Known rows, with every step that occurs:
d/s/t/w: [-24.4 -36.6  28.3  -8.1  -3.8 -30.4   2.5  20.2  26.9  -3.2   8.7  13.5
 -54.8  29.8 -11.0 -19.0 -26.6 -22.9   0.3  -5.1  -5.2 -13.6 -17.0]
w/t: [-57.2   3.5  29.8  -0.6 -27.2 -12.6  21.8  -6.7 -36.2  10.8 -17.4  30.3
   6.9 -17.8   9.6 -21.2 -33.2   2.1  14.7   4.2 -17.6   7.2  13.9]
d/s/t/e: [-18.0   6.2  40.9 -15.4 -25.7  -5.3  12.4  -1.1 -37.9 -14.9   2.5  62.1
 -32.1  -4.1 -15.8 -21.5 -11.8   1.3  -5.1 -13.8 -23.4   8.0  19.4]
q/t/s/d: [ 11.1  -5.8  18.3  19.8 -61.2 -46.8  -6.1  -9.9 -14.6  17.9  19.8 -10.0
  -8.9  -6.0 -33.4 -11.2  -8.9   2.0   1.6  -6.7  -8.3  -4.1  19.4]
t/e/d: [ 16.2   9.5  -3.4  -7.9  11.3  12.1   6.4 -44.1 -27.3  15.5  12.5  37.0
 -23.0 -26.6  20.2  26.2  36.8  -7.9  14.5  11.1  12.7 -14.4  10.0]
d/s/t: [-15.6 -13.7  37.6  -7.1  -7.8 -39.1  35.7  11.6 -12.9  -7.4   2.7  56.4
 -34.6  36.3 -15.5 -40.0 -42.6   1.4 -11.1 -28.6  -1.6   8.6  -6.9]
t/s/d: [ 40.4  -5.4  15.9  20.2 -49.2 -52.8  20.3 -14.9 -25.0  25.0  30.7  -3.0
 -12.9  11.3 -13.2   2.7 -17.4 -18.5   5.7   9.6  13.2 -17.4  10.0]
s/t/w: [-25.4 -26.0  22.0 -16.2 -18.8  -5.8 -16.3  17.0  18.3   4.5 -14.0  -1.4
 -40.8  18.6  -5.1  -6.0 -16.6 -29.5   0.5   1.4 -20.6   1.2 -19.7]
e/t/q/d/s: [-25.5  -1.8  -2.5  28.0  15.9 -37.8  37.4 -16.3  14.6 -10.7  23.3  30.7
  26.2  15.1   4.5  12.7 -15.3 -27.2  19.4  -9.0  -5.7 -33.0   1.5]
s/t: [-12.6  -1.0  34.4 -17.9 -24.2 -11.5  18.4  11.0 -17.8   6.5 -19.3  38.9
 -20.9  19.2 -13.6 -29.8 -29.6  -4.9 -12.6 -19.6 -19.9  23.7 -10.2]
q/t: [-39.0  -3.3  14.8 -10.7 -15.4 -18.6 -23.6  -4.4   4.2   4.6  -8.5  12.0
  10.2 -25.7 -40.1 -33.2 -11.3  21.0  -5.9 -10.3 -18.3  23.8  10.7]
e/b: [ 30.2   3.3   2.2 -17.9   2.8 -11.7  -7.1 -19.9 -25.8  41.8 -18.9  43.7
  39.0   4.3 -28.0 -21.4 -17.6 -11.4 -11.9  30.8  36.0   5.4  -0.3]
t/s/d/e: [ 26.7  27.5  15.9  18.5 -26.3 -45.8  50.3 -44.5 -47.7  36.1  49.5 -11.8
 -22.6   7.2   5.4 -17.7  11.1  -2.3  13.5  -0.5  33.5 -23.6  16.8]
t/s: [ 23.6 -10.2  47.7  -0.2 -36.5 -58.8   1.7   2.3 -17.1  29.4  23.3  24.2
  21.6 -11.0 -45.8 -16.3   2.4 -14.4 -10.1  22.0  -3.0   0.7   8.3]
d/e: [-14.0  32.2  18.6 -10.7  12.9 -20.6  42.2 -42.8 -30.7  26.0  24.8   7.8
  -8.1  -9.1   6.1 -30.7   4.2  14.8   8.3  -2.2  30.2  -1.7   7.8]
q/d/w/t/e/b: [ -7.3  31.8 -22.5  13.5  -6.2  34.1 -17.7 -38.1 -34.7   2.3  -4.4  36.9
  33.6 -46.5   2.7  -4.9   4.9 -26.0   7.3  29.1   6.8   2.0  62.8]
e/d/q/t/s: [-11.4 -17.0  31.6  -8.4 -20.3 -38.3  -2.7  11.1  14.4  25.1   4.3  25.2
  16.5 -22.0 -42.3 -10.5   5.2  -9.2  19.6  -2.8   6.1 -11.8 -12.4]
q/d: [  2.8   3.1   6.0  30.4  19.1 -15.3  23.0 -44.8   8.2  -1.6  24.1   6.3
  10.2 -10.8  -3.5   6.5  -5.7 -14.3  12.3  -8.7   8.1   0.2  35.0]
d/e/t: [-39.0  27.0  -3.2  -5.9  16.9 -11.9  48.7  -9.6 -37.9  11.3  14.4  45.5
   7.6  22.9  -0.4 -28.0   8.2  14.3   5.9  27.6  -2.4   8.3 -31.5]
w/t/e: [-54.0  22.6  34.9  -6.9 -41.7  19.0  -0.9 -14.4 -63.9   0.5 -14.6  38.6
   5.8 -54.6   7.8  -4.7  -3.7   7.1  16.1  11.4 -34.8   5.4  38.6]

Rows:
[-13.8  32.7  27.0  22.9 -46.2 -36.8  62.4 -38.4 -68.3  27.6  33.5  -5.6
 -23.0  -1.9  23.8 -20.0   6.0   1.3  21.5   1.6  17.7 -21.9  32.2] => w/t/s/d/e
[ -4.8  12.8 -25.3  14.1   0.1  -8.0   9.1 -12.6  41.8 -16.3  15.6 -15.5
  -9.6  -6.9  26.8  -1.0 -18.0 -48.4  12.0 -29.8  -4.2  -5.3  31.0] => s/t/q/d/w
[ -7.6  20.6  28.6   2.6 -19.4 -46.0  35.8   0.4 -47.3  24.9  29.0  40.4
  27.5  23.4 -37.0 -30.9  28.8   1.0  -1.1  40.3 -13.4   1.9 -16.8] => d/e/t/s
[-45.5 -31.4   5.1  -6.9 -10.8  -9.3 -55.3   3.3  40.1   9.6   0.6 -28.1
 -15.2 -28.0 -30.7  -8.7   0.8  -6.4   3.5  11.6 -17.9   0.3  -3.8] => q/t/w
[-56.6  51.7  17.5  21.2  -6.1  -2.2  56.7 -63.7 -33.3  15.7   6.9 -22.1
  14.4 -40.1  51.4   5.4  15.3 -17.7  40.0 -29.2  -0.5 -29.7  52.0] => w/t/q/d/e
[ -7.2  -0.3  11.0  28.8  11.3 -45.3  29.4 -36.9  18.6   0.3  30.0   9.6
  15.3 -10.8   7.3  11.1 -17.9 -31.7  21.5 -25.9  18.0 -37.7  31.8] => t/q/d/s
[ 30.2  33.3   0.2  -1.5 -34.1 -27.2   7.8 -43.4 -49.2  47.1   9.1   4.0
  14.1   1.5 -27.7 -34.9  18.4   3.0  -4.9  14.2  41.0 -11.5  24.8] => q/t/s/d/e/b
[ 28.6  -5.6 -40.7  25.5 -23.2 -38.5  14.9  14.6   5.5   0.5  51.4  12.8
 -16.2  36.9  -7.5 -14.8 -25.4 -25.8   2.7  35.2   7.5  -1.6 -15.0] => e/t/s/d/w
[  8.3  28.8 -33.9   0.1 -36.1  30.8 -11.5 -23.9 -48.9   7.6  -9.5  30.7
   0.6 -23.4  17.5  -6.4 -17.4 -19.5  10.7  33.0  17.6  -5.8  38.7] => s/d/w/t/e/b
[-15.1  15.0  20.7  12.9 -23.1  -1.6  24.1 -20.6   5.8   0.3 -18.8  -1.4
   9.3  -9.9  15.5  16.1  -7.8 -42.0  14.6 -40.6 -27.9  -9.4  28.7] => s/t/q/d
[ 10.0  52.9   4.2  -6.2  -3.8   9.8  36.0 -54.6 -32.1  36.5 -23.5  11.8
  29.6  -1.4  12.9 -13.0  19.4 -30.9   7.0 -17.2  21.6 -15.3  26.6] => s/t/q/d/e/b
[-12.8  19.7   8.9 -38.2 -24.3  31.2 -41.5  -4.8 -21.3  21.9 -42.9  52.5
  53.4 -47.0 -47.2 -16.4  -9.2   4.8  12.3  19.1   7.4   4.5   6.4] => d/q/t/e/b
[-48.5  18.6  20.8  23.9 -25.7  -2.8  24.1 -38.1  -9.1  10.7 -11.6 -10.3
  31.7 -41.7  35.7  24.4 -13.4 -36.3  35.0 -23.6 -27.4 -24.5  47.3] => w/t/q/d
[-22.6   2.4  38.5 -14.8 -30.8 -39.8  24.5  13.1  -4.4   8.4 -14.8  30.2
  -7.0  15.0   4.3 -17.3 -35.9 -26.8   4.9 -40.0 -15.7 -18.9 -10.0] => d/s/t/q
[-29.5  -1.3   9.9   8.3   7.1 -14.6  36.2 -34.9 -41.1  -3.8  23.5  60.0
 -35.5 -18.4  30.0   4.3   7.6   0.7  22.4  -1.7  10.8 -28.1  21.7] => w/t/e/d/s
[  9.8 -22.2  -1.6  10.2  39.2 -51.3  44.2 -29.3   0.8  10.0  42.0  50.1
 -33.3  20.3  10.6  -5.5 -10.7  -9.1  10.2  -5.9  51.1 -25.5  -8.1] => e/d/s
[-16.2  -6.9  23.5   9.8 -39.1 -47.5   1.0  14.5 -16.0  11.8  28.2  21.6
  10.6 -20.6 -14.3 -31.9 -16.1 -20.3   2.7  25.3 -12.6   2.9  30.9] => d/w/t/s
[-38.5  16.5  19.8 -14.6 -33.9  13.3 -42.7 -12.1 -22.8  -2.9  -7.5  22.5
  12.8 -59.4 -37.2 -15.5  15.8  22.1  -3.8  -1.9 -39.8  18.2  31.5] => q/t/e
[ -5.1   8.0 -51.0  -5.4  19.1  10.4 -26.5 -25.6  15.4  -9.0  34.2  12.2
 -36.7 -41.5   5.5  -7.9  26.9  -4.0   6.2   6.6  11.1   3.2  21.9] => q/t/e/d/w
[  4.2  10.7   9.3 -14.0  -6.7  21.8  14.6 -24.2 -36.5   2.5  -6.4  50.4
 -45.6  -4.8  15.2  11.8  29.9 -10.6   5.6 -14.3 -10.5   1.7   4.8] => s/t/e/d
[-11.2  38.7   4.2  25.2  33.3  -7.1  49.9 -71.2 -17.0  11.1  40.1  -9.0
  -5.7 -15.4  17.8 -11.3  23.7   0.6  19.0 -12.4  33.5  -8.6  40.4] => q/d/e
[-30.6  11.9   3.9 -14.1 -25.5 -14.0   8.4  18.1  -7.3  20.1 -24.9  32.9
  40.5   7.8  -2.5  12.0 -13.3 -26.5  12.6  16.1 -35.8 -14.7 -38.8] => e/t/q
